Each row comes from the steps of one walk. Every step used is in the known rows, and no mark comes twice. Write the walk behind each row, first mark first.
In the rows, zero is written as 128.
Known rows:
bimav > saminol > nalida > kina > sivo > gaperi: [142 108 135 127 133 170 109 160  87 158 175 166 141 109 113  83 137 110
 126 134 164  95 122 157 127 120 138]
gaguned > gaperi > gibup > ruriv > sivo > kina > nalida: [145 112 110  75  77 106  81 109 142  98 150 148 119 112  87 114 125  94
  97 124 138  87 134 113 140 138 118]
sivo > kina > gaguned > gaperi > gibup > ruriv: [ 79 102 128  90  93 123  65 142 115 102 171 144 137 143  39 139 153 122
 116 147 132 102 105 111 165 118 111]
bimav > saminol > nalida > kina: [ 87 109 133 144 129 154 120 168 144 161 171 184 136 107 147  98 139 117
 137 144 176  93 126 144 115 145 154]
gibup > kina > gaguned: [ 29 132  86 129  81 118 126 127 132 130 113 165 107 138  91 184 173 164
 135 163 123 103 131 143 149 118 119]
gibup > gaperi > gaguned > ruriv > sivo: [ 75  82  84 119 119 132 126  91 110 100 158 125 101  78 187 109 136  99
 150 138 143  80 142 135 151 131 137]
bimav > saminol > nalida > kina > sivo > gaperi > gibup > ruriv > gaguned: [163 122 127 123 170 171  47 183  66 111 168 149 131 104 147  80 114  73
 130 128 175  78 134 144 123 139 127]
ruriv > sivo > kina > gaguned > gaperi: [ 71 114 128 114  63 117 172  99 117 141 119 130 130 145  45 136 130 137
 106 118 154 120 167 139 158  88 114]
saminol > nalida > kina > gaguned > gaperi: [ 48 116 142 110  82 120 158  83 124 120 127 169 126 119 172 145 114 112
 115 145 203 109 118 123 170 144 167]
bimav > saminol > nalida > kina > gibup > gaperi > gaguned: [ 77 101 126 136 132 140 119 148 115 112 128 166 132 100 154 108 134  94
 142 142 179  97 124 143 140 136 149]
kina > gaguned > gaperi > gibup: [ 58 128 105 137  98 130 139 117 110 104 111 168 113  98 142 157 158 126
 105 137 145 108 122 109 173 124 132]
gaperi > gaguned: [ 41 112  89 158 129 135  82  66 124 155 154 181 119  93 182 110 169 145
 144 148 139  97 132 116 173 138 148]
nalida > kina > gaguned > ruriv > sivo > gaperi > gibup: [ 67  64 142 140  73 164 141 149  86 100 129  94 125 143 151 152  39 110
 121 108 146 112 150 124 170 124 118]
gaguned > gaperi > sivo > kina > gibup: [172  76 105  98  71 101 178 109 138 130 114 146 138 123  37 142 119 119
 101 116 144 123 120 127 113 108 100]
gibup > kina > gaguned > ruriv: [ 21  93  88 118 106 124 113 140 135 114 146 126 102 143 114 189 161 144
 140 161 127 102 125 143 143 130 127]
saminol > nalida > kina > sivo > gaperi: [139 105 137  93 106 140 122  64  92 156 150 153 136 103 137 104 105 119
 128 127 184 109 118 131 156 132 135]
gaguned > ruriv: [ 81  52  95 125 159 134 112 117 174 144 212 122 114  90 177 133 157 141
 143 140 133 113 120 131 126 168 139]
nalida > kina > sivo > gaperi: [156  77 142 140  57 145 128  98  83 168 137 133 143 140  93 110  78 153
 111 113 121 114 134 142 141 112 102]
sivo > kina > gibup > ruriv > gaguned: [111  90 119  91 145  87  69 105 157 104 143 124 144 134  45 149 168 148
 131 136 128 143 128 128 147 147  88]
saminol > nalida > kina: [ 80 106 133 111  99 122 134  76 157 156 147 175 133  98 175 119 108 127
 140 140 195 107 120 119 146 160 156]
bimav > saminol > nalida > kina > gaguned > ruriv: [ 40  94 144 144 155 163 123 188 118 129 190 149 129 122 167 117 136 103
 140 146 180  96 122 146 127 145 160]
saminol > nalida > kina > gaguned: [ 30 124 144 123 106 128 150  84 122 133 138 169 128 115 177 140 117 129
 138 145 198 114 121 121 166 150 155]
gaperi > gibup > ruriv: [123 104  78 114 150 130  32 129 147 110 181 168 116  60 161 121 126 122
 149 116 129  86 120  97 134 180 100]
bimav > saminol: [ 96 114 103 169 144 155 120 184 156 173 183 189 129  91 119 102 191 154
 133 146 119  98 132 154 106 138 131]

Which walk is each row?
[ 74  80  85 119 130 133  98  99 120 100 179 139 105  75 190 112 161 107
 153 161 133  78 117 131 152 141 141] : gibup > gaperi > gaguned > ruriv
[156 116 123  95  64 115 173 114 133 146 154 166 132 136  46 115 142 122
 101 151 129 101 120 130 106 108 116] : gaguned > gaperi > sivo > kina > nalida
[141  84  78  93 139  99 135  78 132  79 130 127 118  76 115 166 139 140
 117  87 124 152 155 155 166 155  86] : kina > gibup > ruriv > sivo > gaperi
[104 130  84 133 172 111  64 117 148 101 185 161 106  89 189 131 171 135
 130 145 130  99 151 143 122 180 125] : gibup > ruriv > gaguned
[133  66 122 141  76  87 158 117 134  78  85 119 128 139 142 172  44 110
 102  96 153 128 151 133 116 154 103] : nalida > kina > gibup > ruriv > gaguned > gaperi > sivo
[ 46  93 109 125 144 161 165 125  84 103 172 105 108 110 153 158 148 131
 122 127 136 126 153 152 177 122 130] : kina > gaguned > ruriv > sivo > gaperi
[ 92  93 114 102  86  99 154  68 123 121  87 114 134 120  52 127 121 130
 133 105 149 127 166 131 165  97  95] : ruriv > sivo > kina > gibup > gaperi > gaguned
[ 22  85 124 120 140 134  84  73 110 133 185 110 118 141 150 100 140 111
 145 145 145  99 149 119 166 128 148] : gaperi > gaguned > ruriv > sivo > kina > nalida
[ 78 116 135 140 116 158 116 185 110 121 137 173 130 112 148 113 120  86
 119 138 190  85 120 129 137 131 156] : bimav > saminol > nalida > kina > gaguned > gaperi > gibup
[ 36  44 104 122 148 122  92  69 116 117 146  90 123 129 141 131 119 108
 144 112 158 119 151 120 174 127 131] : gaperi > gaguned > ruriv > sivo > kina > gibup
[ 61 116 137 107  88 127 132  92 118 108 111 166 127 109 177 141  92  95
 121 135 209 100 115 103 171 143 157] : saminol > nalida > kina > gaguned > gaperi > gibup
[ 87  98 133 141 138 136 136 154 147 140 138 168 138 105 137 120 138 119
 134 129 177 116 126 143 126 147 140] : bimav > saminol > nalida > kina > gibup
[123  83 122  80  96  95 126  98 164 121 122 134 149 117   8 142 172 156
 138 146 120 139 107 126 151 119  86] : sivo > kina > gibup > gaperi
[ 61 108 138 106  74 122 120 122 128 138 156 151 142 155  26 140 179 148
 108 163 133 119 109 126 167 102 125] : sivo > kina > gaguned > gaperi
[116 110  83 119  85 103 104  88 121 173 117 148 115 131  62 140 152 163
 136 131 124  95 134 145 110 110  96] : gibup > kina > sivo
[165  95  77 101  58 108  93 101 132 130  88 154 115 104  88 137 122 106
 101 118 144  83 121 113 127 112 112] : gaguned > gaperi > gibup > kina > sivo
[123  46 139 140  83 154  93  93  61 147 160 103 136 149 133 107  64 121
 119 112 131 103 130 135 157 115 122] : nalida > kina > sivo > gaperi > gaguned > ruriv
[ 71 153 101 102  74 106 118  99 170 151 134 180 106 139  85 150 195 170
 134 188 100  98 132 144 127 136 127] : gibup > kina > nalida
[ 71  94 124  98 105 104 137  50 129 101  97 154 130  93 180 138 104 103
 143 133 200 117 118 118 174 153 146] : saminol > nalida > kina > gibup > gaperi > gaguned
[ 14  65 151 164  74 133 175 133 115 121 136 102 120 159 162 161  56 134
 123 112 154 117 157 134 148 133 132] : nalida > kina > gaguned > ruriv > sivo
[152 101 110 109 149 108 135 131 112 112 138 124 140 128  52 139 111 128
 142 116 138 125 140 125  97 129  67] : gaperi > sivo > kina > gibup > ruriv > gaguned
